What can hang from each mark:
K29: K267 K577 K972
K577: K29 K564 K841
K841: K267 K577 K972
K267: K29
K564: K267 K972
K972: K29 K564

Known rows, with every way that one mark hangs from another:
(K841 K267): [ 1.12 -3.75 -1.20  1.18 -1.32  0.92  0.10 -1.66  1.25  2.15  1.25 -1.91
  3.24  0.76  0.61 -1.41  0.22  0.40  0.02  0.77 -2.20 -2.98  1.38 -2.11
 -3.67  1.99 -0.71  0.90  1.92]
(K841 K267 K577 (K972 K29 K564)): [-1.52 -4.03  1.78  0.50 -3.06  2.25 -7.81  0.28 -2.91  0.59  2.49  5.95
  3.45 -4.11 -3.58  0.05  3.33 -1.61  0.49 -0.22 -2.44 -1.06  0.66  5.15
 -1.43  1.20 -1.84 -0.74  4.62]
(K29 K267 K972): [ 1.93  0.70 -1.15  2.29  3.59  1.50  2.77 -2.28 -0.93 -2.00  0.08 -1.97
  4.75 -0.27  2.27  0.33  1.68  0.68  1.00  2.15  0.94 -1.33  2.14 -0.28
 -1.49  1.91 -0.39  0.33 -1.29]
(K29 (K577 K841)): [-0.26 -1.92 -1.04  1.24  1.01  0.96  1.17 -0.93  0.01  3.44  0.92 -0.73
  2.71 -0.88  0.10  0.58  0.78 -0.09  0.08  0.78  0.50 -1.14  2.44 -2.56
  0.29  2.17 -2.12 -0.17 -0.41]
(K577 (K29 K267) K564 K841): [-4.15 -2.37 -4.05 -0.40  1.60  1.63  2.05  2.46 -2.36  4.06  0.24 -2.79
 -0.23 -1.88  4.80 -0.12 -2.03  1.53 -1.04  4.56  0.43  0.94  2.39 -4.59
  1.70  3.71 -3.24  2.24 -2.07]
(K29 K267 (K577 K841) K972): [ 0.07  2.68 -0.01  2.16  5.19  1.97  3.08 -3.13 -2.39  0.94  0.33 -0.95
  3.89 -3.65  0.69 -0.59  2.75  2.23  1.40  2.46  1.73 -0.84  3.41 -1.10
  0.75  1.78 -1.50 -1.00 -2.38]
(K564 (K267 K29) K972): [ 2.35 -1.93 -4.21 -0.05  1.19  2.32  1.47 -2.71  2.46  0.40  1.20 -0.86
  0.63  4.94  0.11  0.58  1.11 -2.26  1.41 -1.69 -1.51 -0.60  0.87 -0.10
 -0.62 -0.88  0.53  3.66 -3.02]
(K564 K267 (K972 (K29 (K577 K841)))): [-0.97 -0.93 -1.35  0.57  2.31  1.80  0.53 -2.18 -0.29  2.01  2.34  2.83
  0.79  1.37 -0.34 -0.22  1.66 -2.33  0.59 -0.58  0.37  0.39  2.54  0.29
  1.53 -0.50 -2.73  2.36 -3.65]
(K267 (K29 K577 (K972 K564))): [ 4.37 -0.15 -0.94  3.22  0.81  0.92  0.29 -1.74  1.81  1.18 -2.62  0.30
  3.23 -0.92 -2.27  0.95  2.37  0.70  1.64 -2.75 -1.38  0.30  1.96  0.25
  0.70  1.20 -1.60  0.97 -2.19]
(K577 (K29 K267) (K564 K972) K841): [-3.66 -2.32 -3.75  0.38  2.70  3.20  2.62  2.06 -3.06  3.12  1.63 -1.82
 -0.23 -1.68  4.71  0.01 -2.23 -0.02  0.51  3.77  0.35  1.53  2.28 -4.35
  1.60  2.39 -2.53  3.07 -2.97]
(K577 (K29 K972) (K564 K267) K841): [-3.22 -0.53 -5.92 -0.62  1.31  2.94  2.44  1.12 -2.51  4.63 -0.30 -1.88
 -0.50 -1.07  4.85 -1.35 -1.91  2.00 -0.47  2.88  1.08  0.46  1.65 -5.81
  3.11  2.48 -3.78  3.32 -3.80]
(K29 K972): [ 2.73 -1.40 -2.12  2.48  0.66  2.02  1.71 -1.28  0.06 -0.79 -0.11 -1.39
  4.41  0.64  1.64  0.85  0.12 -0.10  1.14  0.12  0.52 -1.81  0.90 -2.35
 -1.49  1.85 -0.99  0.67 -0.67]
(K564 K972): [ 2.14 -3.84 -1.85  2.13  0.72  2.40  1.59 -0.70  0.67 -0.42  2.19 -0.62
  3.40  2.63  1.48  1.50 -0.63 -3.39  1.54 -0.28 -0.48 -1.01  1.05 -1.48
 -2.18  0.49 -0.04  2.07 -0.56]
(K972 K29 (K564 K267)): [-0.24 -2.57 -1.38  1.06 -1.39 -0.63 -2.20  1.32  1.31  2.20 -1.00  2.84
  1.76  0.75  0.21  1.31  2.03 -2.82 -0.75 -1.48 -0.76  1.46  3.32  3.19
  2.10  1.97 -5.65  3.61 -1.70]
(K564 K267 (K972 K29)): [ 0.26 -2.19 -1.96  0.67  1.20  1.46  0.29 -1.72  0.71  0.10  2.11  2.14
  1.31  3.52  0.47  0.42  1.04 -3.22  0.37 -0.73 -0.11  0.13  1.62  0.86
  0.04 -0.37 -2.02  3.21 -3.04]
(K267 (K29 K972)): [ 3.80 -1.73 -3.72  1.91 -0.50  1.90  0.55 -1.49  2.05 -0.71 -1.56 -2.05
  2.50  1.70 -0.87  1.28  0.63  0.86  1.70 -2.14 -1.31 -1.17 -0.13 -1.76
 -1.33  1.62 -0.46  0.92 -1.65]
(K577 K564): [ 1.08 -4.46 -2.38  1.46 -0.53  0.18  1.93  1.14  0.74  1.89 -0.03 -1.93
  2.70  1.71  3.02  0.62 -1.24 -0.57 -1.01  1.77 -0.54 -1.08  1.96 -2.31
 -1.20  3.19 -0.99  2.12  0.41]
(K841 K267 K972): [-0.28 -3.81 -1.47  0.66 -0.72  2.64 -2.40 -1.29 -1.53  1.06  2.91 -0.27
  2.62 -0.19 -0.26 -0.78  0.75 -0.14  0.68  1.79 -0.62 -3.51  0.06  0.07
 -3.79  2.12  1.28 -0.46  3.94]
(K972 (K564 K267)): [ 1.15 -2.20 -2.69  0.68 -0.57  0.25  0.29  0.49  1.77  2.72 -0.68 -0.26
  2.80  2.00  2.11  1.22  1.44 -2.85 -0.31 -0.35 -0.77  0.17  3.40  1.54
  0.90  1.76 -3.07  4.02 -0.49]
(K29 K267 K577 K972): [ 2.46  2.50  1.83  3.33  5.63  0.17  3.52 -4.13 -1.10 -0.72 -0.16 -0.06
  5.39 -2.23  0.49 -0.65  3.44  1.72  0.55  2.40  1.42 -1.19  3.44  0.31
 -0.50  1.24 -0.17 -1.01 -2.02]

Rows:
[ 1.20 -0.58 -3.48 -0.11  2.10  2.57  1.74 -3.18  1.39  2.20  1.29 -0.30
  0.08  2.85 -0.86  0.06  1.66 -1.35  1.67 -1.59 -0.94 -0.25  1.69 -0.65
  0.80 -0.95 -0.19  2.81 -3.70] | (K564 (K267 (K29 (K577 K841))) K972)
[ 3.15 -0.84 -0.40  2.25  0.30  1.29  0.18 -3.82  1.53  1.78 -0.65 -1.02
  2.84 -1.01 -2.46 -2.21  1.93  2.87  1.27 -1.26 -2.70 -2.59  1.03 -1.88
 -2.58  0.94 -0.08 -0.09 -0.49] | (K841 (K267 (K29 K577 K972)))
[ 3.00  0.98 -2.73  0.47  1.91  0.49  1.75 -3.99  2.29  1.31 -1.15 -0.68
  1.76  2.39 -0.88 -0.62  2.73  1.20  0.14 -1.06 -0.44 -1.29  1.55 -0.31
  0.41  0.21 -0.29  1.63 -3.13] | (K564 (K267 (K29 K577 K972)))
[-3.79 -3.77 -2.77  0.37 -2.41  3.91 -4.52  2.08 -2.88  3.37  1.90  1.14
  0.58 -3.31 -0.90  0.29  0.46 -0.94  1.60  0.07 -0.69 -0.52  1.13  0.36
  0.25  3.09 -3.74  0.62  2.19] | (K577 (K841 K267 (K972 K29 K564)))
[ 3.92 -1.72 -3.27  2.40 -0.84  1.91 -0.31 -0.28  1.98  0.16 -2.49 -1.28
  2.80  0.46 -0.87  1.74  1.02 -0.17  2.09 -2.88 -1.90  0.04  0.97 -0.17
 -0.04  1.77 -1.77  1.86 -1.58] | (K267 (K29 (K972 K564)))
[-0.29 -2.41  0.49  2.35  0.03 -0.77 -1.96  1.64  0.25  0.53 -0.88  2.11
  2.97 -1.36  0.16  1.95  2.18 -2.25 -0.10 -0.05 -0.66  1.99  3.69  3.77
  0.99  2.97 -5.24  2.04 -0.90] | (K972 (K29 K267) K564)
[-0.64 -1.42  0.58  2.34  2.92  1.78  0.46 -1.38 -1.23  0.19  2.30  2.19
  2.15 -1.10 -0.69  0.78  1.38 -1.96  1.42  0.32  0.27  0.80  2.62  0.48
  0.25  0.68 -2.34  0.67 -2.63] | (K564 (K972 (K29 K267 (K577 K841))))
[-0.25 -2.37  0.00 -0.66  0.41  0.13 -1.16 -1.03 -0.54 -0.31  1.43  1.30
  3.78 -0.68  0.98  0.97  1.43 -0.54 -1.30  2.51 -0.90 -0.63  0.75 -0.07
 -1.11  1.03 -0.85 -0.13  0.31] | (K841 (K577 (K29 K267)))
[ 3.33 -2.61 -1.06  2.34  0.97  0.48  1.50 -1.55  2.14  1.67 -0.71 -0.30
  1.67  1.28 -1.42  0.46  0.83  0.21  0.70 -1.23 -1.87 -0.09  1.69 -1.03
 -0.62  1.05  0.31  1.39 -1.90] | (K267 (K29 (K577 (K564 K972))))
[ 0.96  0.79 -0.63  3.27  1.81  2.40  1.00 -0.47 -1.64  3.16 -1.01  0.61
  4.10 -4.18  0.16  0.34  1.81  0.07  2.08 -0.68  0.75  0.25  3.55 -1.13
  2.30  1.98 -3.83  0.73 -1.50] | (K29 (K577 K841) (K972 K564))
[ 1.93 -4.27 -0.35  0.25 -1.98  2.37 -1.91 -1.84  0.28  0.99  1.51  0.70
  2.38 -0.76 -2.04 -1.61  1.19  0.47  1.01 -0.76 -4.83 -1.72  0.45 -0.27
 -2.98  0.00  1.20  1.19  1.69] | (K841 (K267 K29) (K577 (K564 K972)))
[ 4.27 -0.18 -1.38  2.53  1.27  0.80  1.14 -3.00  2.01  0.29 -1.69 -0.41
  2.92  0.28 -2.16  0.42  2.02  1.63  1.40 -1.95 -0.99 -1.06  0.94 -1.28
 -0.54  0.96 -0.18 -0.15 -2.30] | (K267 (K29 K577 K972))
[-4.49 -2.45 -5.48 -1.21 -0.41  3.49 -2.26  2.65 -2.87  4.26  1.24  0.34
 -0.58 -1.42  2.62  1.32 -0.66 -1.31  0.32  1.82  1.33  0.82  0.80 -1.61
  2.72  2.66 -3.65  2.16 -0.63] | (K577 K29 (K841 (K972 (K564 K267))))
[-1.92 -2.75 -6.44 -1.60 -0.78  2.35  1.41  0.93  0.64  4.40 -0.24 -3.44
 -1.32  1.88  2.07 -0.08 -0.72  0.87 -0.12  0.67 -1.02 -0.40  1.84 -3.11
  1.71  2.61 -2.21  3.43 -1.74] | (K577 (K564 (K267 K29)) K841)
[ 2.80 -2.23 -0.34  0.82 -2.58  2.17 -3.36 -2.39  0.51  0.45 -0.30  1.09
  3.93 -2.42 -3.23 -1.07  2.77  1.09  1.70 -2.15 -4.53 -1.83  0.53  0.94
 -2.27  0.31 -0.59  0.29  1.82] | (K841 (K267 (K29 (K972 K564))) K577)
[-0.12 -4.20 -0.74 -0.26 -1.21  0.15 -1.04  0.83 -0.64  1.37  0.80  1.52
  2.99 -0.70  1.73  0.57 -0.30 -0.42 -1.92  2.17 -1.33 -0.33  0.67 -1.83
 -0.41  1.63 -1.26  1.01  0.64] | (K841 (K577 K29 K564))
[-1.02 -3.61 -4.65 -0.43 -2.41  3.11 -0.79 -0.32  0.79  3.46  0.64 -3.60
  0.31 -0.30 -0.64 -0.44 -0.41  1.34  1.45 -0.75 -2.44 -2.11  0.60 -3.60
 -1.46  2.34 -2.02  1.06  0.51] | (K577 (K841 (K267 K29)))
[ 2.12  2.10  1.74  3.51  5.89 -0.01  4.43 -3.00 -1.86  0.34 -0.62 -0.30
  4.69 -2.75  1.77 -1.36  2.57  2.42 -0.18  3.36  1.19 -0.56  4.07 -0.20
  0.03  1.86 -0.19 -0.19 -2.12] | (K29 K267 (K577 K564) K972)
[ 1.28 -2.82 -4.15 -0.26 -0.17  0.24  1.84 -0.50  2.17  2.47 -0.86 -2.24
  0.41  3.65  1.98 -0.18  0.06  0.36 -1.21  0.64 -1.47 -0.75  1.79 -1.25
  0.06  2.12 -0.71  3.47 -1.55] | (K577 (K564 (K267 K29)))
[ 2.94 -1.22 -0.57  2.46  0.33  1.12  0.76 -3.09  0.98  2.46 -0.92 -1.15
  2.43 -1.44 -1.78 -2.69  1.52  3.30  0.78 -0.60 -2.89 -2.21  1.57 -2.16
 -2.09  1.24 -0.01  0.48 -0.45] | (K841 (K267 (K29 (K577 K564) K972)))
[ 2.56 -0.39 -4.56 -0.19  0.46  1.34  1.27 -2.90  2.43  0.52 -1.05 -1.84
  1.32  3.62  0.17  0.09  1.68  0.52  0.52 -1.25 -0.75 -1.55  0.78 -0.72
 -0.12  0.58 -0.48  2.37 -2.73] | (K564 (K267 (K29 K972)))
[-1.95 -2.94  0.39  1.70 -0.32  0.14 -1.11  0.13 -0.63  3.83  0.42  2.00
  1.16 -2.61 -1.18 -1.16  0.64  1.18 -0.79  0.61 -0.91 -0.19  2.69 -1.52
  0.68  2.66 -4.25  0.29 -0.81] | (K972 (K29 (K577 K564 (K841 K267))))
[ 0.09 -1.01  2.27  2.25  2.51 -1.70 -0.11 -1.72  0.43  0.08  0.31  2.47
  3.04 -1.03 -1.26  0.46  2.89 -0.02 -1.16  1.33  0.37  0.24  3.08  1.79
 -0.19  1.96 -2.84 -0.56 -1.78] | (K972 (K29 K267 K577))
[-0.56 -2.41 -1.52  1.66  3.29  1.02  3.14  0.67 -1.53  1.26  1.05 -0.64
  1.54  0.09  4.51 -0.18 -1.48 -0.61 -0.60  3.87 -0.16  1.24  2.27 -2.41
 -0.19  1.70 -0.84  3.01 -2.57] | (K577 (K29 K267) (K564 K972))
[ 2.26 -2.69 -0.63  0.52 -1.98  2.14 -1.82 -2.26 -0.01  0.85 -0.08  0.14
  3.13 -1.96 -2.03 -2.19  1.72  2.56  0.66 -0.58 -4.40 -2.29  0.27 -0.75
 -2.51  0.82  0.55  0.28  1.63] | (K841 (K267 (K29 K972)) (K577 K564))
[-2.14 -3.43 -0.57 -1.20 -0.87  1.50 -4.64  0.13 -2.85 -0.31  2.68  5.12
  1.85 -0.31 -1.06  0.90  2.42 -1.46 -1.50  1.78  0.15 -0.66  0.23  3.79
  0.33  1.27 -0.40 -0.30  2.12] | (K841 (K577 (K564 K267)) (K972 K29))
[ 0.40 -2.99  1.46  2.65  0.44 -1.42 -0.37  0.12  0.56  1.82 -0.18  2.79
  2.43 -0.61 -0.83  0.17  0.92 -0.11 -1.53  0.55 -0.04  0.29  2.59 -0.14
  0.38  2.55 -3.38  0.42 -1.38] | (K972 (K29 (K577 K564)))
[ 2.94  1.87  0.39  3.08  2.88  0.55  1.82 -2.59 -0.21  2.36 -1.43  1.60
  4.70 -1.63  0.44 -0.39  3.34 -0.35  0.62 -0.42  0.60 -0.10  3.97  0.93
  1.77  0.80 -2.43  1.71 -2.38] | (K29 K577 (K972 (K564 K267)))
[ 0.37  0.12 -1.12  2.64  2.51  2.13  2.92 -0.92 -2.17  3.06 -0.49 -0.72
  3.28 -3.11  1.25 -0.87  0.39  1.94  0.81  1.36  1.11 -0.66  2.82 -3.63
  1.46  2.43 -2.06  0.29 -1.80] | (K29 (K577 K564 K841) K972)
[ 0.20 -3.46 -0.64  2.37  1.61  1.11  1.45  0.63 -0.81  0.06  1.19  0.68
  2.02  0.79  1.91  0.52 -0.45 -1.69  0.05  1.59 -0.46  0.72  2.53 -0.14
 -0.58  1.73 -1.51  2.48 -1.45] | (K577 (K564 (K972 (K29 K267))))
[ 2.01 -2.17 -3.60  0.36 -1.19  0.44 -0.37  0.24  2.93  2.61 -1.69 -0.80
  1.62  2.39  0.61  1.37  1.71 -2.10  0.33 -1.89 -1.83  0.53  2.64  1.88
  1.11  1.60 -2.69  4.05 -1.22] | (K972 (K564 (K267 K29)))
[ 0.23 -4.40  1.42  0.88 -1.64  1.75 -2.41 -1.15 -1.35  0.98  2.60  2.79
  3.40 -1.82 -1.13 -1.87  1.02 -0.57  0.04  0.56 -3.54 -1.50  1.19  0.21
 -2.55  0.38 -0.64  0.91  2.01] | (K841 K267 (K577 (K564 (K972 K29))))
[-1.04 -2.88 -4.67  0.50 -1.49  3.68  0.57  0.53 -0.94  4.14 -0.32 -3.54
  0.08 -1.93  0.85 -1.84 -1.26  2.74  1.45  0.22 -2.26 -1.38  1.28 -4.45
 -0.48  3.10 -2.10  1.85 -0.19] | (K577 K564 (K841 (K267 (K29 K972))))
